What can hang from each mark:
kono: dotomub nuger
bopu: befat kono nuger
dotomub: befat bopu kono
mevu: nuger
befat: bopu dotomub
nuger: befat bopu kono mevu

Known rows, with every way that one mark hangs from another:
{befat {bopu {kono dotomub} nuger}}: [ 16  21 -23 -12 -19  43 -10 -39 -20  24  21 -14  12  33  10   9  -1 -11
  -6 -32  35 -43  66  15  22  45  15  -1  11 -34  21  55 -28  64   9  -3
  -7 -37 -14  -1  28  21 -54  -5   2]
{kono dotomub}: [ 27   2  25   1  29  -4   7   7 -23  -3   4 -49  -7  31  34  11 -14   1
  -4  36   1  -8  -8 -19   0   1   2 -15 -26 -10   9  38  36   5  33 -11
  -3   4   7  -8  -4  12  -7 -23  32]
{mevu {nuger {bopu {befat dotomub}} kono}}: [ 10  -9  24 -18  10 -26 -43  21  11 -51  19  43  -1 -36 -23 -16 -10  28
  25 -41 -28  -1 -58   1   7  55  24  21   4  27  -2 -47  31 -36   0 -22
   1 -20 -21  22  13  24  30  15 -25]
{befat {dotomub bopu kono}}: [-18 -12 -55   9 -54  21  -7   8 -46  10  19   6 -14  12   0 -24 -36  -2
 -14   2  -4 -16 -39  14   5   1  50   6 -51  -3 -19  18  57  -6 -11  -2
  -8  60  -9  13  26  -1  19 -54   5]
{nuger {befat bopu dotomub} kono mevu}: [-11   3  26  16 -31 -15  13  39  12 -28  17  -5  11 -55 -28 -48   5 -12
 -18 -29  26  15 -28  26 -29 -14  -5  -5   0  27 -36  -9   9 -10  -5  26
 -15 -66   5   5  -2 -29  16  -2   3]
{befat {dotomub bopu {kono nuger}}}: [  3  11 -72   7 -78  30 -10  11 -30   4   7 -16  -9  22  -3 -15 -12 -16
  -5 -32 -11   9 -35   5   2 -20  24  26 -33 -26  -5 -14  29  17  -3 -14
   2  71 -13  18  23  -1 -10 -59   9]
{befat dotomub}: [-11 -28 -31  14 -13 -18  16  -1 -30  -7   9  -7  15  19  20 -12 -35   2
 -17  30 -14 -41 -38 -28   3   3  -3   9 -26   5  -9  30  54 -22  29   9
   9 -10 -11 -16   5  17  -2 -30  13]
{nuger bopu}: [  0 -32  19  -3 -13  -8 -21 -24 -25   6   8  -1  10  12  52  35 -19   2
  13  -2 -46 -29   6  -3 -19   9  23   4 -32 -18 -11  16  27  -3  33  19
  -6  41  24   3 -23  16 -18 -10   5]
{kono {dotomub {befat {bopu {nuger mevu}}}}}: [-18   9   1  -9  31   9  25   0  35  50 -26   2  12   2   0  15  10 -30
  -6 -15  58   2  43  20  13   6   9 -16  22   8   6 -23 -44  29  -8  -3
  11 -15 -31 -12  -7 -19  -5 -10   4]
{mevu {nuger {befat bopu dotomub}}}: [ -8 -22 -27  41 -11 -24 -16  49 -10  -1  -5 -39  26 -36 -13   7 -41 -24
 -14 -10   3  10 -19   3   1  -3  34   7 -48  17 -25 -21  -6 -32   7  -5
  18 -55 -14 -24  27 -31  -9 -31  -3]
{kono dotomub nuger}: [ 37  25   9   8  13   4   7   2  -7  -6 -17 -58  -7  44  26  21 -10  -6
  11   6  -9  12 -10 -23  -3 -10 -23   2  -8 -29  24  16   3  22  38  -9
   9   2   9  -9  -7   1 -38 -31  33]
{mevu {nuger {befat bopu {dotomub kono}}}}: [  1 -18 -19  48 -48 -10 -19  64 -21  -2   1 -29   7 -25 -19 -23 -23  -6
 -33 -44   9  16 -27  14   3  -3  53  -2 -45  10  -9  -9   0 -37 -26 -17
   5 -32 -34   2  47 -44   1 -41 -19]
{kono {dotomub {bopu nuger}}}: [  7  -6 -35 -17   8  38   3 -25   0  23 -15 -27 -21  29  12  15 -28 -12
  16  29  10 -12  37  21  15  21  16   0 -24 -12  13   6   6  40  -2 -25
  -7  44  -9   8   4  30  -8 -41  23]
{kono {nuger mevu}}: [ 23  28  -8  11  10   2  22  -8   6 -11 -20  -6   8  11  15  47  22   0
   9  18  -7  19   9 -29 -22 -32 -35 -14  21 -28  10  13 -20   0  33  21
   2 -17  -8 -47 -18  -2   5  -4  40]
{nuger bopu kono}: [  7  -5  53 -21 -40   1 -30 -12  -6 -17  12  28  -4 -14  42   5  -3  21
   3 -40 -53 -26  -8  10  -3  22   8   4 -15 -13  -4  18  25  -5   8  19
 -32  33  35  27  -3  22  11   3  -8]
{bopu {nuger befat mevu}}: [-24 -17   5  -1  28 -13  44 -10  41  16 -29 -24   2  -8 -11  19  29  10
   6  50  18  19  56 -13 -11 -15 -30 -21  48  12   4   7 -30 -22 -22  16
   5 -26 -28 -26 -37 -11  19  31  15]
{nuger {befat dotomub} bopu}: [-29 -56   5   5  -6 -29  -3   1   0  12  -3 -41   6 -30  15 -18 -35 -11
  -3   8 -28 -11 -40 -12 -28  -9  -3  22 -38  24 -21 -22  46 -12   6  -3
   6  11  19  30 -41 -19 -22 -21 -19]
{dotomub befat}: [-24 -27   0  13  16 -33   3   6 -17  27 -17   7  10  27  45  17  -9  11
 -23  29  -9 -19  -4 -19  28 -17  -3  -4 -19   8  -2  10   9 -25  21   2
  26  30   6 -32   6  -3  -5  -1   2]
{mevu nuger}: [ 17  -6 -10  22  10 -11 -23   8 -22 -15 -14  -4  -2  13  25  57 -24  14
  -9  27 -25 -11   5 -16  16   2  25 -18 -24 -13  17  39  -7 -50  19   4
  -3 -18 -19 -45  39  17  25 -15  26]
{mevu {nuger bopu}}: [ 10 -23   2  12   5  -1 -45  -9  -4  -6 -10   3   5  -1  30  72 -25  12
  16  -9 -40 -13  -2   3 -10  15  43  -1 -30 -19  13   9  -8 -35  22   3
 -12   8   2 -10  -3   9  21 -18   8]
{dotomub {bopu kono}}: [ -1   4 -54   4 -16  34 -28 -48 -54   9  19  26  10  28  15  27 -24  -7
 -17  16 -15 -50  19  15   7  -6  14   3 -43 -22 -11  50  -1  35  15  23
   1  31  34 -13  30  29 -14  -4   9]
{bopu {befat dotomub} {kono nuger}}: [ 14  20 -50  -1   4 -20   3 -12 -26 -11  34  10  29  31 -18 -24   7  12
  11  -5   7 -16 -20 -47  16   6 -49  38  23 -18  11  -6  12  26  26 -26
  45 -32 -16 -13   6  32 -58  22 -12]
{dotomub befat {bopu {nuger mevu}} kono}: [-38   3 -42  -6 -10  36  18 -17  34  55 -21  53 -28   6 -13   7  16  -9
 -11   2  36  11  35  32  16 -11  20 -12  25  -3   0 -28 -34   0 -52   8
  -7  69 -27   0  11 -19  38   2  -5]
{mevu {nuger befat kono}}: [ 11   5  39  17  10 -26 -23  38  18 -33 -20  -2 -17 -28  -5  -4   5  29
  -7   4 -19  27  -9  10  23   4   2 -12  -6  16   8   9 -24 -57 -22  -6
 -12 -40  21 -15  22  -8  35  21  -7]
{nuger befat {kono dotomub}}: [  6   5  75  -8  14 -18  10  38   5 -26  -8 -50 -16  -7   3 -52   3  14
 -13  22  -5  23 -18   5   3   1 -16 -10  -9  21   4  11  21  -6  -5 -20
 -21 -18  42  23  -6 -17   2   4   4]
{kono {dotomub {bopu befat}}}: [ 14  -2  10 -23  48 -14 -13  20 -47 -17  20 -13   1  33  15   6 -26 -20
  41  28   5   4  -8  -4   3   9  22   0 -62  27 -19 -28  36  26  21 -23
  20  48  10   0  11  23 -15 -13  14]

Rows:
[ 13  23 -41  12 -64  29 -17  -1 -38   7  -3  -8  -5  32  22  21  -6  -6
   7 -26 -23  14   1  12   3 -23  28  13 -37 -36   0   1   2  14   2 -10
   4  90   0   8  31   1 -17 -48  14]
{dotomub bopu {kono nuger}}
[-16 -30  -3  16 -39 -18  16  33 -21   7  10 -39  -1   2  -9 -58 -16  16
 -39  15   0  -1 -44 -16   2  -9   9   6 -19  19  -9  10  47 -37 -26 -11
   5  12  -2  20   5 -37   2 -19 -13]
{nuger {befat {dotomub kono}}}
[-12  -4 -42 -13 -63  35 -14 -21 -22  21  -6  17 -19  25  15   8  -5  10
   4  -9  -9 -19  44  27  24  23  41  -4 -19 -28   7  26  -2  13 -32  -1
 -10  76 -28  11  30  12  20 -24  -3]
{dotomub {bopu nuger} kono}
[ 21  25  34 -19 -45  27 -10   8   5  -3   3  -6 -10   8  14 -21   3  15
   6 -67  13 -18  46  44  24  56  13  -3   7 -14  11  33  -1  42  -3  -2
 -20 -17  -9  21  27  14 -11 -20  -6]
{befat {bopu {nuger {kono dotomub}}}}
[-15   1 -15  -6  29  11  31 -52  42  16  -4   6   1  -7 -25  10  42   8
 -14  43  25  -3  58  -7   3  -5 -53 -14  71 -10  22  40 -44  10 -26  16
  -3 -57  -5 -16 -24   0   0  59   3]
{bopu kono {nuger befat mevu}}
[ 10   1 -15  34  -9  -5 -37   8 -18   2   5  -7  25  -8  -3  29 -12 -18
 -27 -17   3  -5  38   7  17  -8  28  -6 -30 -14  -6  31 -48  -6  -4  13
  15 -55  11 -34  40 -14 -28  16  -7]
{mevu {nuger {befat {bopu kono}}}}
[ 13  18  47  -7  49  -4  24   2  42  -1 -31 -71  -5 -17  -7  23  26 -32
  35   6   0  56 -13 -12 -61 -46 -25   2  21   0   5 -44 -22  25   9 -14
 -21  -1  31  29 -69 -45 -24  -9  22]
{kono dotomub {nuger befat bopu mevu}}
[  2  10  61   7 -18  -9   0  34   1 -23  -4   9  15 -40   1 -13  20  -5
 -14 -29   3  16  14  25 -30 -19  11 -22  -3  15 -27  -2 -16  -9  -1  47
  -8 -45  24 -20   8 -25  17  18   7]
{nuger {befat bopu} kono mevu}
[ 17  17 -12  22  -4  -5   8 -19 -10   6 -11 -31  18  18   6  13  14  -2
 -12   8 -14   2  19 -26   2 -29 -48  12  12 -28  18  27 -33  14   9  -3
  13 -22  34 -10 -10  -8 -54  23   1]
{bopu {kono {nuger befat}}}
[  7   5  56 -25  10  -1  25  18  41 -12 -24 -37 -30  -5 -13 -52  11  19
  -3   8   7   9  31  12  22  28 -33  -3  34  19  26   8  -9   7 -30 -19
 -13 -19   9  34 -13   5  10  18 -11]
{bopu {nuger befat {kono dotomub}}}
[-27 -41  39  -8 -26 -24 -10  16  17 -23  12  -3  -8 -48  -3 -59 -10  11
  -3 -28 -36  -7 -54   8 -20   5  -9  21  -5  30 -22 -25  41 -15 -10   5
 -19  -3  29  50 -37 -13  -1   1 -35]
{nuger {befat dotomub} bopu kono}
[-18 -47   6 -16  12 -36 -17   3 -21 -20  24  12  26   4  16  -9 -24   3
  37  -1 -22 -25 -47 -35 -16  27   8  23 -23  24 -15 -35  63  -3  26  -5
  19  23 -20  23 -21  24 -15   2 -25]
{nuger {bopu {befat dotomub}}}
[  3   2   8 -25  50 -22  29 -21  18  -8   4  11  11  19  -7  25  32  23
  37  34  16   1  58 -25   2  22 -31  -9  54  11   9  -6 -14 -13   5  11
  31 -22 -63 -35  -8  35  14  51   4]
{bopu befat {nuger mevu}}
[  1 -32 -13 -10  33 -39 -24  13  -6 -23  14   9  11 -14 -10  23 -29   7
  31  -3 -16  -5 -41 -28   1  28  29  16 -20  27   2 -48  32 -38  16 -25
  28  -8 -44   3  -4  27   9  -1 -19]
{mevu {nuger {bopu {befat dotomub}}}}
[-29 -20  -9  16  34 -31  41  21   7  -7  -3 -30   3 -25 -18 -22  -3  -4
 -18  57  10   7 -36 -31 -38 -39 -29  -8  12  31 -15  -7  20 -37   3  19
   6 -52 -11 -21 -31 -26  15   4  13]
{nuger {befat dotomub} mevu}
[ 23  37  42 -40  58   7  -7  25  -1 -45  12  26 -20  -7 -23 -18   5  -9
  35  12  25  31 -25  20 -11   5   9 -17   7  44 -19 -42  10  21   5  -6
 -19  15  13   8   7  17  35  21  22]
{nuger {kono {dotomub {bopu befat}}} mevu}
[-15 -34 -26  32  20 -32   3  42  17  -7 -18 -35  -5 -31 -20   1 -30   3
 -21  37  -6  10 -39 -24   4 -15   2  -2 -19  22   5  -5  10 -60 -14 -12
  13 -53 -19 -24   6 -12  24 -12   8]
{mevu {nuger {befat dotomub}}}
[  9  38   6   8  62  -3  37  20  35  22 -36 -30  -1  19   3  16  23 -25
   1  16  35  46 -23 -21  -5 -43 -43 -10  35  -5  18 -40 -29   7  15 -18
   7 -10   3 -19 -29 -27 -11 -12  32]
{kono {dotomub befat} {nuger mevu}}
[-19   2  -3 -17  54  30  31 -11  38  13 -29 -45 -26 -16 -18  13   2 -37
  24  54  36  43  37  19 -24 -23  -4 -11  11  18  -1 -22 -35  27 -25  -9
 -11   3  -3   7 -37 -17  12 -14  24]
{kono {dotomub {bopu {nuger befat mevu}}}}
[ 10  16 -17 -30  56  -1  19 -56  10  -6  16  46  13  23 -26  21  50  21
  20  30  34 -17  61 -18  14  27 -43 -10  76  -2  25  23 -32  15 -11  12
  28 -47 -47 -30  -1  44   4  73  -7]
{bopu befat kono {nuger mevu}}
[ -21  -11 -102  -11  -29   52    4  -62   -4   24   26   27  -10   10
  -15   -7  -31   -6  -10   16   16  -53   24   19   25   25   -6   29
    4  -20   -1   37    1   43  -11   -4    4    1  -15    5   20   42
   -6  -15  -13]
{befat {dotomub {bopu kono nuger}}}
[-30 -18 -27   8 -33   9 -13  11 -32  34  -6  34 -17  23  23  -6 -25  -5
 -23  -6  -2  -4 -18  17  26 -18  45   3 -50   1 -13 -16   4  -5 -19  -6
   8 106  12   3  26 -12  10 -22  -8]
{dotomub befat bopu kono}
[ -2  25 -67  14 -46  39  17  -2  -7  -2   0   0 -10  -2 -25  -5  -3 -27
   0 -14  13  30 -39   7 -28 -39  15   0   2 -17 -10 -13  10  16  -8   1
 -12  45 -18  -2   3 -20  16 -45  29]
{befat {dotomub bopu {kono {nuger mevu}}}}
[ -1  39  -6  11  -6  -2  29  13  18  24 -25  10   2  20  -4   9  37  -2
 -16 -14  18  39  -5 -20   2 -44 -22  -9  38 -16  16 -15 -25 -15 -16  -3
   8  34 -10 -21   0 -39   8  -2   9]
{dotomub befat {kono {nuger mevu}}}
[ -5  48 -33  24 -14  14   7 -15  -3  38  -5  33  44  12   2  26  23 -35
 -21 -50  33   0  31   3   2 -41 -18   2  21 -35  -5  -7 -69  44  18  15
  12 -27  11 -36  11 -23 -44  13   3]
{dotomub {befat {bopu {kono {nuger mevu}}}}}
[-11  23 -45  28  14   3  36 -16  25   2   2 -21  15 -19 -48 -18  25 -17
 -24  18  24  22 -24 -28 -19 -50 -71  15  49  -8  10   0 -27  11 -11   0
   8 -70   3 -17 -30 -23 -25  22   3]
{bopu {kono {nuger {befat dotomub} mevu}}}
[ 28   4  32 -36  50  -6 -28 -27 -27 -10  42   7   5  23  12   3   2  -3
  35   2  -4 -24  -1  -6  -7  36   1  10  -1   2   6   4  28  44  22 -21
   3  15  20  25 -14  32 -50  24 -15]
{nuger {bopu befat {kono dotomub}}}
[  4  -5  60  -3  -7 -14 -34  10  34 -25 -17   3 -16 -46   8   0   6  25
   1 -26 -46  22  -7  16  -4   6  17  -3 -10  10  -2 -14 -19 -45 -21  -8
 -27 -15  34  22  -6 -18  34  21 -23]
{mevu {nuger befat bopu kono}}
[ 33  31  62 -53  55  -6  26   1  45 -36   5  12 -19   1 -33 -26  50  23
  39  13  36  20  23   2  14  52 -37 -19  83  23  23 -18  -6   9 -18 -11
 -11 -43 -35   5  -8  27  41  49   7]
{bopu befat {nuger {kono dotomub} mevu}}
[  4 -15   1 -38 -16 -20   7   2  20 -27  19  38   3  -4 -32 -59  19  42
  18 -11   8 -19  -5  -5  40  63 -33  20  45  27  14 -25  41  -5 -11 -16
  23 -22 -55  12  11  46  27  29 -32]
{bopu {befat dotomub} {nuger kono}}
[-13   4 -17  16 -29  -2 -24 -12 -35  35  19  40  33  27  29   2 -14 -12
 -39 -38   7 -46  29   9  30  -5  15   2 -29 -20  -9  23 -19  29  22  19
  24  -3  32 -29  37  -9 -49   7 -18]
{dotomub {befat {bopu kono}}}
[ 22  -2   1  -8  37 -12 -58 -31 -22 -19  26  44  15  -5   1  49   7  17
  28 -13 -21 -16  12 -12  14  43  18   7   9  -6  10  -4 -19  -8   4 -13
  12  -6  -8  -9  14  30 -11  44 -25]
{mevu {nuger {bopu befat kono}}}
[ 15  20  22 -10 -46  31   8 -10  15  -6  -5  35   7 -17  -5   4  32  12
   5 -44  10 -11  64  34  -1  31   6 -20  40 -20  -6  25 -37  17   0  44
 -17 -34 -29  -9  22  10  25  11   5]
{befat {bopu {nuger kono mevu}}}
[-34  17 -12 -23   4  35  19 -20  54  22 -28  70 -17 -22 -21  -5  23   2
  -5   3  21   7  33  38  22  -3  -4  -3  40  17 -15 -31 -45   7 -31   3
 -13  32  -7  -1   7   7  54  20 -15]
{dotomub befat {bopu {nuger kono mevu}}}
[-11  35  22 -21  38  24  11  17  23   1 -12  31 -25 -19 -10 -19  -3 -21
 -11   8  28  25 -30  37   6 -25   6 -11   3  34 -17 -44 -11  15 -10  -6
 -31  28  36  13  -3 -13  46  -5  19]
{nuger {kono {dotomub befat bopu}} mevu}
[-23 -42  15   4 -39 -17  -3  18  -5  13  13 -33  -8 -19   0 -41 -12   4
 -21 -22 -24   2 -51  -3 -17  -6  20  12 -25  12  -5 -12  47 -20 -33  -8
 -12  39  13  49 -25 -39 -11 -17 -28]
{nuger {befat {dotomub kono}} bopu}
[ -5 -31  20  -3  -1  -4 -28 -42 -12  10  14  -2   7 -12  20  11  -4   3
 -13   7 -28 -28  12  -3 -15  -7 -13  10  -8   0  -4  21   0  16  -1   8
   1   9  46  18 -24  -5 -45  28 -19]
{nuger befat {bopu kono}}
[  9  11  59 -16 -11   3  -9 -17  24 -25   2  46 -12 -32  14  19  29  15
   2 -20 -24   1  -6  13 -40   2  -7 -16  28  -4  -5  12  12  -7   4  35
 -44   1  27  12 -24  11  36  10   5]
{nuger bopu kono mevu}
